In the rows, 128 means zero.
Known rows, with every step that occurs
dafupip-remor-tizof-dogos: [141 131 184 122 114 145 109 150 147 102  73 110 167 149 117 175 181  96
 115 134 153 134 118 183]
dogos-punuk-remor: [141  98  97 118 136 134 128 153 103 119  52 149 152 142 143 145 176 116
 114 122 133  90 121 146]
bevut-dogos-punuk: [151 100 115 141 137 127  94 152 131  99  78 136 129 145 105 165 151 128
 145 127 143 127 127 126]
tizof-remor: [124 120 123 121 127 129 114 138 130 122  79 127 144 147 125 148 134 110
 124 129 105 104 132 142]
bevut-remor-sozi: [126 112 157 122 148  98 117 135 131 127 113 119 121 169 111 131 160 134
  85 104 144 134 128 119]
dogos-bevut-remor-gulob: [116 139 134 103 140 130  93 143 134 121 115 141 124 128 165 141 153 157
 108 120 166 130 121 122]
bevut-remor-tizof-dogos: [139 127 171 135 131 126 107 160 139  86  75 108 160 163 117 181 184  87
  84 110 155 153  86 156]
sozi-dogos-punuk-remor: [145  77 108 120 144 141 130 173 114 118  33 127 135 161 122 163 181  84
  99 137 130 101 120 159]
bevut-dogos-gulob-sopo: [164 145  98 165 112 145 111 138 166 120 155  97  99 124 122 150 108 180
 143 149 164  84 142 128]
punuk-remor-tizof-dogos: [150 131 145 136 115 145 134 158 122  95  52 109 156 143 139 169 207  86
  91 135 153 131  85 176]
remor-sozi: [130 127 146 123 133 111 128 120 127 142 138 121 113 139 104 123 153 141
 114 124 134 136 137 122]
tizof-dogos-bevut-remor-gulob: [125 150 127 109 134 135  79 167 132 105  98 124 138 132 149 179 183 143
  89 140 163 135 111 138]
dafupip-remor-tizof-dogos-gulob: [160 152 172 118 106 152 102 141 158 107 108 100 179 144 120 183 203 127
  97 138 176 121 124 198]
tizof-remor-dafupip: [114 123 126 109 150 127 112 134 123 125  49 158 136 167 141 145 154 110
 149 109 110  99 139 136]
punuk-remor-sozi-dogos: [142  95 142 133 141 126 147 150 130 136  75 100  96 164 113 134 188  98
  83 143 138 126 127 154]
sozi-dogos-gulob-sopo: [150 136 105 136 117 155 130 146 159 142 161  88 103 129 109 158 112 142
 112 151 140  85 139 143]
remor-dafupip: [118 130 127 114 150 127 126 125 117 132  97 160 119 148 142 126 145 127
 151 112 133 121 132 123]
bevut-remor: [125 112 143 128 145 112 121 141 134 115 102 123 139 158 135 132 136 114
 101 108 142 126 120 126]
dafupip-remor-sozi-dogos-bevut: [127 104 189  87 134 134 120 145 155 152  82 103 110 149 104 137 205 118
 133 148 154 138 161 154]
tizof-remor-sozi: [127 114 140 115 132 111 114 131 126 135  91 117 126 159 103 143 159 129
 110 122 107 110 143 137]
sopo-gulob: [129 107 131 153 109 126 126 124 134 126 160 124 123 109 119 120  83 140
 122 132 119 117 135 131]
dafupip-remor-gulob-sopo: [129 144 122 136 109 147 101 135 156 136 140 134 107 123 146 139  60 174
 120 141 141  70 154 153]
sozi-dogos: [132 109 141 131 136 135 130 147 139 128 110 107 110 146 110 147 135  96
 113 141 125 136 128 143]
dafupip-remor-sozi-dogos: [134  98 183 117 137 123 124 139 154 144  94  99 112 172  90 145 164 108
 103 141 140 130 161 161]
bevut-dogos: [149 119 133 157 129 126 111 138 148 104 105 115 109 142 118 139 132 128
 142 138 148 147 126 125]
dafupip-remor-tizof-dogos-bevut: [134 142 195  90 107 156 107 153 148 111  60 115 172 126 127 170 225 107
 143 139 169 148 119 173]
tizof-remor-sozi-dogos: [132  98 150 117 141 117 115 148 140 136  73  98 111 180  84 161 168  89
  97 138 106 124 141 151]
dafupip-remor: [129 119 153 119 126 130 122 132 146 131 103 127 145 143 135 126 132 124
 133 135 139 113 156 156]
bevut-dogos-gulob: [164 140 123 153 125 132 107 131 151 110 138 105 119 138 123 152 152 159
 129 142 173 121 134 140]

Rows
[138  89 135 110 145 121 114 152 122 137  93 120 114 165  73 170 182 112
 102 127 123 126 137 134]
remor-sozi-dogos-punuk
[164  93 140 145 129 141 116 160 126  82  15 134 144 158 132 164 198 106
 123 110 172 125  92 159]
bevut-dogos-punuk-remor-tizof
[138 112 134 127 135 118 144 131 115 137  90 121 116 148 136 116 183 134
  96 131 140 119 132 137]
punuk-remor-sozi
[127 127 159  96 142 112 104 160 130 122  85 106 136 150 110 163 233 125
 103 132 157 147 124 124]
tizof-dogos-bevut-remor-sozi
[146 125 140 117 118 143  99 163 116  93  74 130 172 135  99 202 197  97
 112 117 136 134  92 159]
remor-tizof-dogos-punuk
[125 113 162  95 134 129 128 144 140 151 108 104  95 133  96 139 202 123
 130 143 143 151 138 124]
remor-sozi-dogos-bevut
[153 156 109 127 119 140 107 144 134 119 148 103 156 126 115 178 179 139
 101 156 148 117 129 152]
tizof-dogos-gulob
[160 119 109 137 122 141 146 151 143 153 120  80  87 151 116 146 163 150
  82 152 151  73 139 155]
punuk-remor-sozi-dogos-gulob-sopo
[115 122 149  96 143 126 118 146 136 122  87 128 140 134 147 127 176 127
 130 113 157 137 124 115]
dogos-bevut-remor
[141 121 149 130 120 141 145 134 120 108  68 124 140 137 152 130 176 106
 107 111 155 129  94 162]
punuk-remor-tizof
[123 107 161  87 137 129 114 153 142 146  59 101 112 153  94 161 208 102
 129 143 120 129 143 138]
tizof-remor-sozi-dogos-bevut
[114 115 141 116 166 111 117 142 125 119  72 154 127 181 148 130 152 117
 124  92 144 118 128 121]
bevut-remor-dafupip
[134  78 108 107 164 142 129 168 106 123   4 161 130 179 141 160 202  85
 122 120 133  94 126 152]
sozi-dogos-punuk-remor-dafupip
[133 127 190 119 118 140 123 125 150 116  86 123 153 147 131 137 152 112
 125 112 157 134 125 173]
dafupip-remor-tizof
[151 106 107 116 135 120 114 169  95 118  48 129 150 157 106 178 232 116
  84 144 133 106 122 153]
tizof-dogos-punuk-remor-sozi
[148 122  77 130 127 144  86 173  99 101  59 147 147 138 143 199 184 128
  77 149 142  91 109 166]
tizof-dogos-punuk-remor-gulob
[169 150 133 133 110 153 129 150 129 100  86 100 168 139 142 178 227 119
  76 142 174 115  95 190]
punuk-remor-tizof-dogos-gulob
[132 151 166 100 110 152 114 151 132 110  88 113 151 108 121 173 220 111
 140 135 157 162  92 148]
remor-tizof-dogos-bevut
[140 118 103 120 129 133  96 166 108 108  85 132 161 137 103 192 179 111
 119 141 122 117 122 141]
tizof-dogos-punuk
[143  98  97 127 139 147 105 169 116 119  58 140 119 154 138 179 159 108
  76 140 139  96 114 168]
sozi-dogos-punuk-remor-gulob
[149 131  59 139 115 155  92 180 108 109  73 140 128 122 145 196 137 145
  90 150 132  53 111 153]
tizof-dogos-punuk-remor-gulob-sopo
[147 116 168 108 119 144  91 163 132  95  42 130 189 153 107 199 199  93
 116 125 148 121 119 185]
dafupip-remor-tizof-dogos-punuk
[143 102 137 114 126 142 133 147 106 104  39 147 163 142 141 157 195 105
 112 100 148 111  94 162]
dogos-punuk-remor-tizof
[137 143  83 149 115 150 123 145 129 131 120 133  97 115 172 129  85 167
 100 141 139  70 117 144]
punuk-remor-gulob-sopo
[145 104  72 135 128 160 111 176 125 125  73 130  98 139 139 178 113 132
  93 144 131  61 120 156]
sozi-dogos-punuk-remor-gulob-sopo
[125 154 107 118 121 144  84 173 143 115 113 117 115 117 147 178 136 157
 104 143 155  98 115 125]
tizof-dogos-bevut-remor-gulob-sopo
[118 118 163  90 144 106 118 137 132 134 101 120 126 148 122 125 200 143
 115 111 160 144 134 110]
dogos-bevut-remor-sozi
[128 142 130 102 118 144 110 155 127 121 100 118 143 107 125 162 199 122
 144 157 141 142 123 130]
tizof-dogos-bevut
[160 109  88 151 134 138  87 160 118  90  54 149 118 152 149 170 157 147
 105 138 164  96 116 151]
bevut-dogos-punuk-remor-gulob
[120 101 159 101 148 131 119 164 147 126  70 106 120 154 126 147 181  92
 116 126 155 145 124 131]
sozi-dogos-bevut-remor
[121 123 126 114 133 148 101 170 158 131 113 111  86 132 142 159 114 142
 105 136 155 105 121 127]
sozi-dogos-bevut-remor-gulob-sopo
[124 149  92 138 111 144  93 142 143 128 121 131 106 126 144 159  65 158
 115 136 108  62 133 141]
tizof-remor-gulob-sopo
[126 127 144 102 137 129 103 168 129 108  74 112 154 141 134 168 204 106
 115 138 155 144 118 128]
tizof-dogos-bevut-remor
[149 128 125 125 130 143 124 141 147 134 145  96 121 142 112 160 156 121
 100 145 149 122 135 155]
sozi-dogos-gulob
[119 120 145 106 146 139  96 164 145 121  98 117 104 145 142 163 158 122
  93 129 165 141 117 139]
sozi-dogos-bevut-remor-gulob
